Each row comes from the steps of one path. Every step used is in the known rows, and no mark comes twice. Write the path behind each row, first mark first.
Known rows
fiva > tedo > nepev > magu > poniz: [ 0.57  1.31  1.73 -0.52 -2.09  0.67 -1.66  1.57 -2.37 -2.75 -2.10 -2.30
  3.01 -2.04  2.45 -0.96 -1.08  1.34 -2.51 -3.21]
gizo > fiva > tedo > poniz > vafen > nepev > magu > gadug: [ 2.94  4.98  4.82  0.10 -5.44  0.05  2.23  1.27 -3.09 -2.15 -1.64 -0.06
  1.85 -1.90  2.17  2.43  3.28  0.96 -1.85 -4.78]
poniz > vafen > nepev > magu > gadug: [ 1.67  2.71  3.04 -0.14 -2.38  0.55  2.98  2.58 -0.73  0.35 -2.88  2.41
 -0.62 -2.41  2.58 -1.08  4.00  0.88 -0.13 -3.52]
poniz > vafen > fiva > tedo > nepev > magu > gadug: [-0.12  2.85  3.81 -0.19 -6.75  0.60  0.26  3.73 -2.12 -2.97 -2.86  0.60
  2.57 -1.79  2.07  3.29  1.87  1.73 -2.47 -5.16]
tedo > nepev > magu > poniz > vafen > gadug: [ 4.24  2.27  3.65 -2.10 -4.56  2.88  0.99  1.87 -1.66 -2.54 -0.93  1.45
  3.15 -1.69  3.02  0.92  0.74  0.85 -3.82 -4.50]
nepev > magu > poniz > vafen > fiva > tedo > gadug: [ 1.16  1.81  0.89  0.00 -6.36  0.94 -1.51  1.58 -2.56 -3.12 -1.69  4.05
  2.55 -1.14  0.70  1.00  1.48  1.13 -2.78 -4.36]
tedo > fiva: [-1.36  0.84  1.01  1.43 -0.01  2.26  0.08 -0.85 -0.78 -1.14  1.12  2.75
  0.50 -0.58 -0.14  0.70  0.12  0.19  0.26 -1.88]
gizo > fiva > tedo > nepev > magu > poniz > vafen > gadug: [ 4.19  5.31  6.03 -0.24 -5.91  0.00  0.14  1.62 -3.78 -4.05 -0.64 -0.09
  4.56 -1.25  2.81  3.90  0.35 -0.74 -5.58 -4.47]
gizo > fiva > tedo: [ 0.15  3.05  2.26  1.75 -1.39 -2.86 -0.68 -0.07 -2.05 -1.37  0.22 -1.48
  1.24  0.62 -0.13  2.74 -0.20 -1.66 -1.83  0.02]
gizo > fiva > tedo > nepev > magu > gadug: [ 0.71  4.33  3.90  0.82 -4.06 -0.96 -0.48  0.95 -4.18 -4.34 -0.76 -0.33
  3.51 -1.36  1.55  1.64  0.34  0.59 -1.68 -3.37]
gizo > fiva > tedo > poniz > vafen > nepev: [ 2.25  4.05  5.03  0.66 -3.40 -0.30  2.17  0.18 -0.41  0.02 -0.11 -3.70
  1.69 -0.03  2.81  5.01  1.50 -1.04 -1.94 -2.56]
poniz > vafen > fiva > tedo > nepev > magu: [-0.59  3.31  3.41  1.19 -4.65  0.33 -0.19  2.77  0.49 -3.12 -2.32 -1.54
  1.70 -1.74  3.13  3.99  1.25  1.00 -3.07 -3.25]
gizo > fiva > tedo > nepev > magu > poniz > vafen: [ 2.50  5.72  4.50  1.52 -6.39 -0.90 -0.86  1.36 -1.56 -3.90 -0.81 -1.24
  4.54 -1.01  4.03  2.19  0.09 -0.67 -4.03 -3.56]
fiva > tedo > poniz > vafen > nepev > magu: [ 1.63  2.90  2.32 -0.35 -2.06  0.52  1.64  1.11  0.56 -0.64 -2.62 -3.24
 -0.62 -3.07  2.80  1.75  2.48  1.72 -2.35 -2.64]
nepev > magu > gadug > vafen > fiva > tedo > poniz: [ 2.00  1.01  0.09 -1.13 -5.53  3.02 -0.22  2.71 -3.60 -3.83 -2.85  1.20
  5.19 -1.30 -1.65  0.88  2.95  4.83 -1.24 -4.09]
tedo > nepev > magu > gadug > vafen > fiva: [ 1.81  1.70  2.00  0.07 -4.63  4.48  1.03  2.93 -1.81 -3.75 -1.87  2.45
  6.23 -1.08  1.36  0.47  2.41  3.29  0.37 -4.36]
fiva > tedo > poniz > vafen: [ 1.32  1.35  0.47 -1.80 -4.72 -0.47  0.06  0.45  0.68  0.00 -0.48 -3.66
  0.88 -0.75  0.18  3.42  0.19  1.16 -2.88 -1.30]
nepev > magu > gadug > vafen > fiva: [ 1.71  1.43  0.30  0.59 -3.74  2.81  0.33  3.23 -2.18 -2.93 -2.59  4.92
  4.16 -0.88 -0.92 -1.01  3.74  3.20  0.35 -3.20]
gizo > fiva > tedo > poniz > vafen > nepev > magu: [ 2.41  5.44  4.44  1.66 -3.21 -0.31  1.50  0.30 -0.47 -2.45 -1.08 -2.30
  1.16 -1.80  3.45  3.35  2.74  0.01 -2.58 -3.08]
gadug > vafen > fiva: [ 1.15  0.44  0.59  1.23 -1.88  2.55  0.54  1.98  0.26 -0.89 -1.13  1.32
  3.84  1.08 -0.45  1.70  2.07  1.22  0.30 -0.97]

Write each row's path
[ 1.27  0.52  2.22  0.42  1.06  2.12  0.77  1.26 -1.98 -0.67 -2.37  1.41
  0.39 -1.73  2.92 -3.59  1.54  0.53  0.13 -3.33] => vafen > nepev > magu > poniz
[-0.06  1.14  1.20 -0.36 -5.19  0.05 -0.01  0.75 -0.68 -0.82 -0.08  1.41
  1.11  0.03 -0.22  4.74  0.94 -0.27 -1.88 -2.15] => poniz > vafen > fiva > tedo > gadug
[ 2.08  2.78  0.88 -1.03 -3.80  1.08  0.47  2.96 -1.98 -2.14 -2.71 -1.85
  4.80 -2.62  0.68  0.13  1.74  3.24 -1.61 -2.36] => fiva > tedo > nepev > magu > gadug > vafen
[-0.80  1.72  3.95  0.17 -4.87  0.35  0.43  2.43  0.24 -0.84 -1.26 -3.09
  2.36 -0.06  2.65  5.80 -0.07 -0.17 -2.65 -2.89] => poniz > vafen > fiva > tedo > nepev
[ 1.61  3.01  2.32 -0.40 -5.18 -0.07 -0.76  2.22 -0.66 -2.05 -2.44 -2.34
  2.89 -2.20  3.44  0.63 -0.05  1.05 -3.91 -3.45] => fiva > tedo > nepev > magu > poniz > vafen
[ 3.61  1.84  1.40  0.72  0.38  3.35  1.44  2.02 -0.88 -0.38 -2.97  0.84
  3.27 -1.75  2.56 -3.62  2.95  1.70  0.09 -2.59] => gadug > vafen > nepev > magu > poniz
[ 2.26  1.22  0.90 -0.87  0.36  1.96  2.14  0.51 -1.01  1.53 -0.91 -2.10
  2.37 -1.21  0.26  1.63  1.91  0.23  0.18 -0.60] => fiva > tedo > gadug > vafen > nepev
[ 1.28  1.75  1.64  1.21 -5.25  1.55 -0.72  2.44 -0.83 -2.77 -2.27  4.57
  2.20 -0.42  1.95 -0.62  2.21  1.19 -1.99 -4.18] => nepev > magu > poniz > vafen > fiva
[ 2.84  1.93  2.42 -1.73 -3.97  2.88  2.99  1.54 -0.91 -0.63 -1.87  1.41
  0.86 -2.43  2.27 -0.40  3.42  2.41 -0.15 -4.98] => tedo > poniz > vafen > nepev > magu > gadug
[ 3.09  5.50  3.06  1.00 -4.74  0.35  0.41  2.00 -2.97 -3.88 -1.38 -0.84
  6.56 -1.34  1.17  1.70  1.79  1.62 -1.69 -2.73] => gizo > fiva > tedo > nepev > magu > gadug > vafen
[ 2.46  2.44  0.55  0.27 -4.16  0.29 -0.59  1.60  0.06 -1.45 -1.82  2.61
  1.36 -1.48  2.07 -2.27  1.69  0.85 -2.26 -2.35] => nepev > magu > poniz > vafen
[ 0.39  1.94  1.99  1.11 -5.36 -0.48 -1.46  3.28 -2.03 -2.32 -3.52  2.04
  1.68 -1.07  1.21  0.73  1.78  1.11 -3.51 -3.79] => nepev > magu > poniz > vafen > fiva > tedo
[ 3.11  1.94 -0.89 -0.16 -2.81  1.48  0.77  2.10 -1.44 -1.60 -2.16  3.08
  3.35 -1.73 -0.94 -2.51  3.45  2.96 -0.04 -1.46] => nepev > magu > gadug > vafen
[ 3.43  1.95  0.63 -0.56 -0.90  2.66  0.87  1.04 -2.83 -0.86 -2.52  0.51
  3.55 -2.53  1.14 -2.03  2.36  1.44 -0.86 -2.76] => fiva > tedo > gadug > vafen > nepev > magu > poniz
[ 1.07  0.44  1.41 -0.57 -5.75  2.81  0.51  0.63  1.00 -1.58  0.28  0.78
  2.08  0.81  0.77  3.76  1.13  1.52 -0.93 -3.31] => tedo > poniz > vafen > fiva
[ 1.01  1.66  0.70  0.48 -4.01  0.76 -0.14  3.73 -3.47 -2.52 -3.86  2.46
  3.79 -1.50 -1.52  0.34  3.51  3.16 -1.30 -2.90] => nepev > magu > gadug > vafen > fiva > tedo
[-0.54  2.36  1.47  0.19 -0.82 -0.28 -0.98  0.78 -0.58 -2.75 -1.56 -3.50
  1.06 -2.57  2.31  0.89 -0.41  1.22 -2.17 -1.36] => fiva > tedo > nepev > magu
[ 0.58  1.02  2.35 -0.20  0.52  1.40  2.10  1.76 -2.72 -0.39 -2.65  2.42
 -0.63 -2.21  1.54 -2.50  2.99  1.35  1.23 -3.30] => vafen > nepev > magu > gadug
